Every row comes from one small tree of marks. Brackets hold a mark, then the marks that hang from it, in alphabetical order. Every link used is in the known rows. Which tree was each row made from?
Known rows:
(radig bovuz gudag): [-1.084  4.194  1.366 -0.171 -0.825 -0.287 -1.180 -0.385 -0.859  0.589
 -1.220  2.073 -1.106  1.817  0.596 -0.777 -2.051  1.120 -0.021  2.685
  0.483 -2.451 -5.340  1.617 -4.403]
(bugen (reto (kilika gudag rovak))): [-0.274 -2.037 -1.099 -1.956 -0.566 -0.751  2.456 -1.231 -0.445 -0.695
  0.322 -3.469  0.151 -2.616 -0.573 -0.453  2.023 -0.919 -0.223 -1.006
 -0.986  0.817  3.137 -0.555  2.895]
(kilika gudag reto tatat): [ 0.946  0.446 -1.135 -0.387  0.432 -0.921  0.082  1.109  1.619 -1.011
  3.228 -2.373  1.381  0.817 -0.850  2.148 -1.106 -1.757  0.361 -0.272
 -1.356 -0.500 -0.540  0.611  1.222]
(bovuz ladiz (radig gudag)): [-1.633  2.961  3.890  0.586 -0.961  0.776 -2.031 -0.221 -1.480  2.112
 -2.630  3.106 -0.384  1.840 -0.965 -1.917 -3.828  1.680  0.703  3.168
 -0.191 -3.183 -3.739  3.315 -6.261]
(tatat (kilika gudag reto (rovak fugi))): [ 3.458 -0.676 -0.078 -0.858  2.919 -0.013  0.427  0.153  2.567 -0.484
  4.517 -3.248  0.349  1.435 -1.347  2.633 -0.650 -1.689 -0.344  2.067
 -3.152  1.128  2.482  0.658  2.839]
(bovuz ladiz (radig (gudag (kilika reto)))): [-1.240  1.933  2.383  0.770 -0.413  0.757  0.177 -0.723 -2.567  1.993
 -3.620  4.152 -0.283  1.629  0.038 -0.680 -3.606  2.190  0.402  4.050
  2.173 -1.482 -3.866  0.089 -3.954]
(radig gudag): [-1.112  2.639  2.035 -0.719  0.053 -0.335 -0.986 -0.581 -1.543  0.411
 -0.366  1.089 -0.771  2.170  0.020 -0.218 -2.351  0.159  0.090  1.348
 -0.921 -1.934 -3.369  0.384 -2.834]
(bugen (reto kilika)): [-1.375 -1.125  0.825 -1.698 -0.701 -0.045  0.726 -3.947 -3.059 -0.355
 -2.815 -1.144 -0.258 -2.479 -0.744 -2.556  0.368  0.292  0.159 -0.632
  0.985 -0.104  0.571 -1.811  1.477]
(gudag kilika (radig (bovuz ladiz))): [-1.586  4.228  1.333  2.038 -0.774  1.417 -1.411  0.203 -0.821  2.402
 -4.237  7.332 -0.397 -2.371  0.787 -2.145 -0.484  3.141  0.185  0.643
  4.163 -0.725 -4.012  1.487 -5.670]
(bugen reto): [-0.570  1.044  1.834 -1.125  0.329  0.173  0.996 -2.458 -2.386  0.449
 -0.689  0.031 -0.566 -1.237 -1.511 -1.492 -1.254  0.009  0.733  0.396
  1.548 -0.610 -1.411 -0.845 -0.127]
(kilika (gudag radig) reto): [ 0.630  1.860 -1.064 -0.464  0.203  0.125  0.591  2.728  0.109 -1.386
  1.063  0.497  0.102 -0.190  0.598  0.984  1.090 -0.593  0.350 -0.794
  1.415  0.110 -3.700 -0.026 -1.242]
(radig bovuz (gudag (kilika reto))): [-0.901  3.077  0.040  0.019 -0.282 -0.109  1.079 -0.975 -2.103  0.434
 -2.609  3.170 -1.003  1.749  1.658  0.382 -2.095  1.684 -0.319  3.600
  2.650 -0.911 -5.195 -1.571 -1.921]
(kilika gudag rovak): [ 0.591  1.173  0.688 -1.004  1.363 -0.169  1.168  0.882  1.459  0.095
  3.791 -0.797  0.253 -0.083 -0.654  1.972 -1.787 -1.326  0.042 -0.501
 -2.290 -0.926  0.179  2.178 -0.026]
(tatat (kilika gudag (reto bugen))): [ 0.476 -1.242 -1.016 -0.468  0.514  1.441  1.357 -1.334 -0.337 -0.359
  2.788 -3.198  0.792 -0.843 -0.298  0.940 -0.085 -0.778 -0.227  0.759
  1.153  0.626 -0.667  0.579  2.840]
(gudag (kilika (reto bugen) rovak tatat)): [ 0.984 -3.992 -1.163  0.596  0.659  0.368  2.418  0.289 -0.117 -0.159
  0.695 -1.472 -0.065  0.838  0.538  1.298  0.307 -0.549  0.106 -0.772
  2.039  1.661  2.493 -2.411  4.053]
(bugen (reto (kilika gudag rovak tatat))): [-0.005 -3.488 -1.938 -1.093 -1.559 -1.563  1.111 -0.614  1.267 -0.858
  0.941 -4.919  0.952 -2.209 -1.260 -0.230  2.657 -1.626 -0.145 -2.045
 -2.232  1.118  5.195 -0.257  4.053]
(kilika gudag reto): [ 0.680  1.934 -0.046 -1.047  1.423 -0.087  1.537  0.429 -0.137 -0.844
  2.582 -1.047  0.555  0.198 -0.239  2.042 -2.007 -1.000  0.326  0.480
 -0.393 -0.913 -2.557  0.500  0.127]
(bugen (reto (kilika (gudag radig) rovak))): [-0.405 -1.904 -2.017 -1.070 -1.441 -0.620  1.279  0.991 -0.242 -1.312
 -1.388 -2.112 -0.292 -3.129  0.292 -1.368  5.033 -0.448 -0.161 -2.382
  0.439  1.830  2.050 -0.939  1.412]
(reto bugen (kilika gudag)): [-1.971 -0.735 -1.362 -0.368 -0.781  0.375  1.351 -1.977 -1.126 -0.430
 -0.236 -2.800  0.694 -3.128  0.906 -1.418  1.547 -0.205 -0.296 -3.178
 -0.799 -0.111  1.369  0.077  0.944]
(reto bugen (kilika tatat)): [-1.410 -3.047 -0.535  0.213 -1.475  0.195 -0.975 -1.863 -0.860 -0.595
 -1.139 -2.759  0.715 -1.392  0.155 -2.151  1.373 -0.261 -0.059 -3.081
 -0.401 -0.011  2.888 -0.578  1.979]
(gudag kilika radig): [-1.455  2.314  1.096  0.722  0.339  0.761 -0.751 -0.297 -2.116  0.749
 -1.840  5.065 -0.301 -1.040  0.641 -0.861 -0.512  1.411  0.111 -1.649
  1.692 -0.059 -1.597 -1.278 -2.231]
(bovuz ladiz (radig (gudag kilika))): [-2.670  3.036  3.245  1.307 -0.767  0.684 -1.133 -1.407 -2.399  3.116
 -3.726  5.466 -0.131  0.598 -0.380 -1.702 -4.080  2.657  0.387  2.775
  0.572 -2.365 -2.442  1.571 -5.405]
(bugen (reto (kilika (gudag radig)))): [-1.679 -0.132 -2.091 -0.737 -2.066 -0.431  0.408 -0.326 -1.586 -0.977
 -2.755 -1.145  0.132 -4.014  0.212 -2.591  4.554  0.175 -0.019 -2.556
  0.964  1.125  0.455 -1.208  0.022]
(radig (gudag (kilika (rovak fugi)))): [ 0.495  1.117  1.074  0.368  2.172 -0.936  0.098 -0.235 -0.496  1.225
 -0.224  1.735 -1.286  2.546  0.139  0.339 -1.023  0.443 -0.292  0.907
 -2.736  0.265  1.685 -2.023 -1.315]
(tatat kilika): [-0.286  0.961  2.948 -0.798  1.038  1.336 -1.913 -2.911 -0.836  0.883
  1.813  0.836  0.390  0.119 -1.486  0.223 -3.643  0.062 -0.195  1.805
 -0.918 -1.562 -0.743  1.844  0.586]
(radig (gudag kilika)): [-2.061  2.530  1.375  0.132  0.443 -0.280  0.005 -1.962 -2.664  1.320
 -1.180  3.143 -0.562  1.153  0.516 -0.120 -2.604  1.124 -0.350  0.925
 -0.149 -1.242 -2.447 -1.346 -2.112]

Which tree is each row?
[-0.732  4.428  1.947  1.211 -0.856  1.251 -2.485  1.242  0.407  1.266
 -3.194  5.188 -0.680 -1.481  0.226 -2.330 -0.120  2.131  0.560  0.938
  3.412 -1.471 -5.386  3.256 -6.336] : (gudag (radig (bovuz ladiz)))
[ 0.003 -2.239 -1.185 -0.835 -0.469 -1.138 -0.594  0.465  2.391 -1.206
  2.360 -3.537  1.380 -0.784 -0.465  1.157  0.929 -1.662 -0.472 -2.027
 -4.371 -0.255  4.340  1.455  2.708] : (reto (kilika gudag rovak tatat))
[-0.601 -3.461  0.452 -0.878 -0.100  1.031  1.434 -1.391 -1.244 -0.531
 -1.053 -2.349 -0.615 -0.940  0.884 -1.125  1.234 -0.291 -0.288 -1.899
  0.309  0.372  2.528 -0.443  2.326] : (reto bugen (kilika rovak))
[-2.059  4.796  1.784  1.376 -0.750  0.334 -0.729 -1.564 -1.100  2.962
 -3.731  5.409 -0.548 -0.246  0.638 -1.412 -2.501  2.923 -0.314  3.129
  1.996 -1.738 -4.556  1.394 -5.317] : (radig (bovuz ladiz) (gudag kilika))
[ 1.579 -2.627  0.415 -0.937  1.312  1.004  2.714  0.786 -0.616 -0.887
  1.267 -2.258 -1.079  1.424  0.570  0.944 -0.104 -0.933  0.340  0.419
  2.670  0.619 -0.525 -0.862  2.397] : (kilika (reto bugen) rovak)
[-0.495  0.003 -0.390  0.264 -0.143 -1.157 -0.248 -0.315 -1.265 -0.004
 -0.634  0.676  0.101  2.683  0.369  1.142 -1.578  0.077 -0.234  1.716
  0.060 -0.053 -1.370 -2.380  0.650] : (radig (gudag (kilika reto tatat)))
[-1.285  3.023  0.399  2.721 -1.619  0.340 -2.825  0.780  1.061  1.989
 -3.468  6.028  0.362 -1.892  0.243 -1.914  0.121  2.488  0.286  0.026
  2.799 -0.377 -2.342  1.630 -4.693] : (gudag (kilika tatat) (radig (bovuz ladiz)))
[-0.448 -4.006 -2.438 -0.083 -1.279 -0.496  0.686  0.437  1.904 -1.085
  1.686 -5.131  1.014 -1.536  0.233 -0.105  3.022 -1.464 -0.388 -3.545
 -2.364  0.875  5.119  0.667  3.507] : (reto bugen (kilika gudag rovak tatat))
[-0.318  0.375  1.091  0.458  0.904  0.662  0.305  1.016 -0.933  0.510
 -0.687  4.106 -0.824 -0.226  0.812  0.315 -0.058  0.818 -0.069 -1.010
  1.333  0.517  0.279 -0.834 -0.822] : (gudag (kilika rovak) radig)
[-0.450 -2.237 -1.020  0.952  0.171  0.500  1.448 -1.033 -1.492  0.029
 -0.259 -0.365  0.334 -0.008  0.552  0.169 -0.294  0.058  0.228 -1.101
  2.438  0.990  0.914 -2.842  2.721] : (gudag (kilika (reto bugen) tatat))
[ 2.157 -1.111  0.162 -1.403  1.626  0.643  1.167  0.106  1.438 -0.535
  4.618 -2.691  0.735  1.007 -1.073  3.275 -1.633 -1.646 -0.558  2.694
 -1.297  0.322  0.415  1.773  3.367] : (tatat (kilika gudag reto rovak))
[-0.338  0.774 -1.669 -0.152 -1.642  0.011 -0.244  2.147  1.620 -1.417
 -1.212  0.570 -0.161 -2.047  1.644 -0.546  3.098  0.456 -0.586 -1.247
 -0.408 -0.103 -0.181  1.976 -1.407] : (reto (kilika (gudag (radig bovuz)) rovak))
[ 0.699 -2.162 -0.533  0.134 -0.024  0.350  0.365  0.097 -0.212 -1.015
  0.851 -2.683  0.179  1.027  0.025  0.040  0.003 -0.948  0.636 -0.954
  1.888  0.208 -0.304 -1.030  1.947] : (kilika (reto bugen) tatat)
[-1.285  1.297  1.529  0.018 -0.338  0.463  0.797 -0.879 -3.352  0.588
 -2.410  3.092 -0.495  2.654  0.574  0.154 -3.455  1.512  0.238  3.180
  1.105 -1.423 -2.957 -1.537 -2.048] : (bovuz (radig (gudag (kilika reto))))
[ 1.379 -3.944 -0.392 -0.687  0.109 -1.679 -0.479 -1.522  0.911 -0.797
 -1.061 -4.248 -0.211 -0.273 -1.726 -1.716  2.899 -1.058  0.200 -1.585
 -2.683  1.702  6.739 -2.164  3.225] : (bugen (reto (kilika (rovak fugi) tatat)))
[-0.730  4.653 -0.776  0.717 -1.176  0.306 -0.945  1.890  1.064 -0.218
 -0.026  2.572  0.035 -1.585  0.906 -0.633  0.761  0.847  0.169 -0.980
  1.043 -1.157 -4.108  2.507 -4.508] : (kilika (gudag (radig bovuz)))
[-0.505  3.253 -0.487  0.719 -1.413  0.931 -2.332  0.190  1.377  0.265
  0.702  2.079  0.597 -1.581  0.130 -0.464  0.793  0.994 -0.373  0.879
  0.401 -0.820 -2.816  3.441 -2.608] : (tatat (kilika (gudag (radig bovuz))))
[ 0.109 -0.347  0.276  0.149  0.830 -0.179  0.128 -0.950 -0.802  0.033
  0.595  1.131  0.782  0.949 -0.295  1.447 -2.347 -0.120  0.134  0.360
  0.546 -0.060 -0.059 -2.078  1.970] : (gudag (kilika reto tatat))
[-1.261 -1.764 -1.925 -0.747 -1.780 -1.484  0.107 -2.097 -0.193 -0.708
 -0.300 -4.015  1.355 -2.997 -1.325 -1.368  2.257 -0.916  0.017 -2.388
 -1.822  0.514  3.305 -0.658  2.563] : (bugen (reto (kilika gudag tatat)))
[ 0.851 -0.250 -0.288 -0.261  0.585 -0.982 -0.203  1.676  3.174 -0.283
  4.422 -2.214  1.108  0.639 -1.285  2.264 -1.150 -1.910  0.141 -1.187
 -3.612 -0.604  2.532  2.449  1.051] : (kilika gudag rovak tatat)
[ 0.869 -3.193  0.093 -0.283  1.276  0.362  0.809 -1.138 -0.265 -0.600
 -0.949 -2.975 -0.965 -0.457  0.498 -1.660  1.912 -0.348 -0.080 -2.377
 -1.441  1.145  4.938 -1.558  1.712] : (reto bugen (kilika (rovak fugi)))
[ 2.227  0.113 -1.545  1.251  0.750 -1.441 -2.123  4.361  4.208 -0.827
  2.900 -1.351  0.271  0.867 -0.832  0.591  2.881 -1.488  0.397 -2.909
 -3.969  1.279  3.494  0.877 -1.217] : (kilika (gudag radig) (rovak fugi) tatat)
[ 0.727 -1.935 -0.469 -0.023  0.327 -1.227  0.573  0.998  0.014 -0.142
  0.624 -0.104 -0.255  3.543  0.424  2.251 -0.861 -0.518 -0.432  1.904
 -0.443  0.556  0.070 -2.091  2.133] : (radig (gudag (kilika reto rovak tatat)))
[ 1.556 -2.782  0.517 -0.272  1.080 -1.275 -2.084 -0.476  1.994 -0.973
  0.408 -2.572  0.162  1.001 -0.944 -0.262  0.608 -1.155 -0.112 -1.892
 -4.752  0.436  6.078 -0.569  1.806] : (reto (kilika (rovak fugi) tatat))
[-1.548  2.720 -1.679  0.138 -2.112  0.033 -1.274  0.448  0.433 -0.974
 -2.170  1.529  0.282 -3.072  1.553 -1.608  2.765  1.072 -0.399 -1.602
  0.410 -0.670 -1.885  1.579 -2.905] : (reto (kilika (gudag (radig bovuz))))
[-1.162 -0.393 -1.094 -0.417 -0.950 -1.234 -1.399 -0.925  1.055 -0.785
  1.372 -2.442  1.852 -1.738 -0.522  0.037 -0.038 -1.094 -0.276 -2.497
 -3.775 -0.844  2.767  1.105  1.147] : (reto (kilika gudag tatat))
[ 3.161 -3.541  0.540 -0.258  2.340  1.303  0.849 -0.742  0.589 -0.376
  2.056 -3.435 -0.764  1.886 -0.648  0.604  0.445 -0.902 -0.023  1.625
  0.161  1.846  2.820 -0.997  3.486] : (tatat (kilika (reto bugen) (rovak fugi)))
[-0.450  2.563  1.349  1.653 -0.295  1.218 -0.408  1.425  0.547  2.013
 -3.139  6.436 -0.790 -1.649  0.831 -1.090  0.096  2.544  0.007  0.948
  3.616 -0.038 -2.321  1.863 -4.210] : (gudag (kilika rovak) (radig (bovuz ladiz)))
[ 3.584 -1.678  1.879 -1.057  3.171  0.718 -0.447 -0.834  1.171 -0.521
  2.734 -1.747 -0.465  2.872 -1.407  1.822 -1.571 -1.092 -0.163  2.809
 -1.864  0.904  1.878 -0.324  2.720] : (tatat (kilika reto (rovak fugi)))
[ 0.899 -0.010  1.086 -0.866  1.298  0.496 -0.147 -0.863  1.781  0.538
  4.680 -1.400  0.856 -0.155 -1.422  2.189 -2.085 -1.157 -0.562  1.316
 -3.026 -0.534  1.627  3.187  1.860] : (tatat (kilika gudag rovak))
[ 2.260 -2.293  0.644 -0.933  1.271 -0.342  0.016  1.668  1.494 -1.262
  2.533 -1.969  0.100  2.882 -0.787  2.487 -1.486 -1.752  0.302  1.182
 -0.648 -0.026  0.569  0.086  2.598] : (kilika reto rovak tatat)
[-0.452  1.597 -1.255  0.862 -0.995 -0.632 -2.236  2.504  1.900 -0.596
  1.843  0.161  1.020 -0.649 -0.610  0.151  1.271 -0.827  0.422 -2.898
 -1.429 -0.355 -0.306  1.660 -1.882] : (kilika (gudag radig) tatat)
[-0.057 -2.191 -0.823 -0.066  0.557  0.353  3.148  0.241 -2.151  0.136
 -0.807 -0.424 -1.460  2.200  1.849  0.794  0.483  0.249 -0.406  1.349
  2.627  1.334 -0.962 -3.136  1.744] : (radig (gudag (kilika (reto bugen) rovak)))
[ 0.421 -1.197 -2.112  0.423 -0.715  1.608  0.128  0.986 -0.120 -0.759
  1.090 -1.923  0.327 -1.129  0.599 -0.064  3.024 -0.358 -0.143 -0.385
  2.810  1.570 -1.585  0.135  1.356] : (tatat (kilika (gudag radig) (reto bugen)))
[-0.553 -0.692  0.342  0.517 -0.018 -1.204 -0.678  0.342  0.219  0.835
  0.641  0.973 -0.180  2.518 -0.108  1.217 -1.093 -0.173 -0.440  0.669
 -1.985 -0.214  1.345 -0.698  0.532] : (radig (gudag (kilika rovak tatat)))
[-0.847  3.540  0.848  0.804 -0.406  0.314  0.424 -0.680 -1.327  1.898
 -3.662  4.339 -0.717  0.709  1.231 -0.327 -2.229  2.425 -0.235  4.522
  3.712 -0.928 -5.819 -0.032 -3.908] : (radig (bovuz ladiz) (gudag (kilika reto)))
[ 0.122  1.711 -2.983  0.904 -1.555  0.924  1.582  2.796  0.348 -1.320
 -0.881 -0.227 -0.562 -1.461  2.138 -0.827  3.309  0.591  0.343 -0.808
  4.434  0.643 -4.281  0.331 -2.125] : (kilika (gudag (radig bovuz)) (reto bugen))
[-1.206  4.744  2.300  0.548 -0.996  0.241 -1.706 -0.276 -0.116  2.013
 -2.630  3.384 -0.787  0.791  0.098 -1.650 -2.304  1.870  0.100  3.543
  1.595 -2.606 -5.934  3.231 -6.156] : (radig (bovuz ladiz) gudag)
[-0.648 -0.598 -1.134  0.959  0.008  1.504  1.817  0.486 -2.920 -0.311
 -2.702  2.413 -0.906 -0.966  1.925 -1.027  2.073  1.178  0.269 -1.632
  5.201  1.596 -1.972 -3.546  0.199] : (gudag (kilika (reto bugen)) radig)
[ 0.160 -4.543 -0.198 -1.272 -1.139 -1.030  0.033 -1.549 -0.166 -1.033
 -0.857 -3.426  0.041 -0.986 -1.225 -1.157  2.065 -0.995 -0.045 -0.872
 -0.945  0.932  4.435 -1.195  4.023] : (bugen (reto (kilika rovak tatat)))
[ 1.685 -3.051 -1.128 -0.694  0.805  1.454  2.237  0.150  0.917 -0.485
  3.912 -4.239  0.450  0.030 -0.076  1.958  0.268 -1.436 -0.433  1.211
  0.522  1.353  0.922  0.964  4.404] : (tatat (kilika gudag (reto bugen) rovak))
[ 1.338 -0.679  0.835  1.032  2.225 -0.924 -0.799 -0.187  1.580  0.890
  1.655  0.806  0.103  1.375 -1.087  0.833 -1.220 -0.358  0.159 -1.048
 -3.414  0.693  5.196 -1.244  1.170] : (gudag (kilika (rovak fugi) tatat))
[ 3.323 -0.291  1.458 -1.016  3.344 -0.002  1.027  1.015  0.838 -0.878
  1.762 -1.144 -1.036  2.840 -0.578  1.615 -1.474 -1.137  0.489  1.237
 -1.091  0.396  0.654 -1.272  0.797] : (kilika reto (rovak fugi))
[-1.324 -1.755 -3.010 -0.077 -2.886 -1.433 -1.090  0.369  0.125 -1.291
 -1.737 -2.481  0.888 -3.181 -0.510 -2.429  4.944 -0.485  0.092 -3.504
 -0.234  1.486  2.436 -1.204  1.033] : (bugen (reto (kilika (gudag radig) tatat)))
[ 1.353 -2.280 -0.849  0.592  0.295 -0.206 -0.096  2.764  0.587 -0.898
  0.015  1.745 -0.161  1.395  0.553  1.556  1.190 -0.266  0.070 -0.691
  1.546  1.640  0.830 -2.114  1.862] : (gudag (kilika reto rovak tatat) radig)
[ 0.784 -0.276 -1.227  0.547 -0.626 -0.756 -1.237  4.104  3.283 -0.960
  2.889 -0.901  0.604  0.330 -0.402  1.229  2.031 -1.447  0.187 -2.368
 -2.131  0.376  1.376  2.004 -0.507] : (kilika (gudag radig) rovak tatat)
[-1.778  2.601 -0.123  1.348 -1.532 -0.974 -1.672 -1.070 -0.283  1.310
 -1.630  3.069 -0.083  1.363  0.690 -0.480 -1.701  1.506 -0.274  1.617
 -0.151 -1.422 -2.063  0.100 -2.375] : (radig bovuz (gudag (kilika tatat)))
[ 2.732 -1.904 -0.074  0.456  2.531 -0.888  0.356  0.575  1.326 -0.138
  1.656 -0.363 -0.033  2.218 -0.706  2.009 -0.727 -0.804  0.201  0.309
 -1.840  1.537  4.065 -2.728  2.543] : (gudag (kilika reto (rovak fugi) tatat))
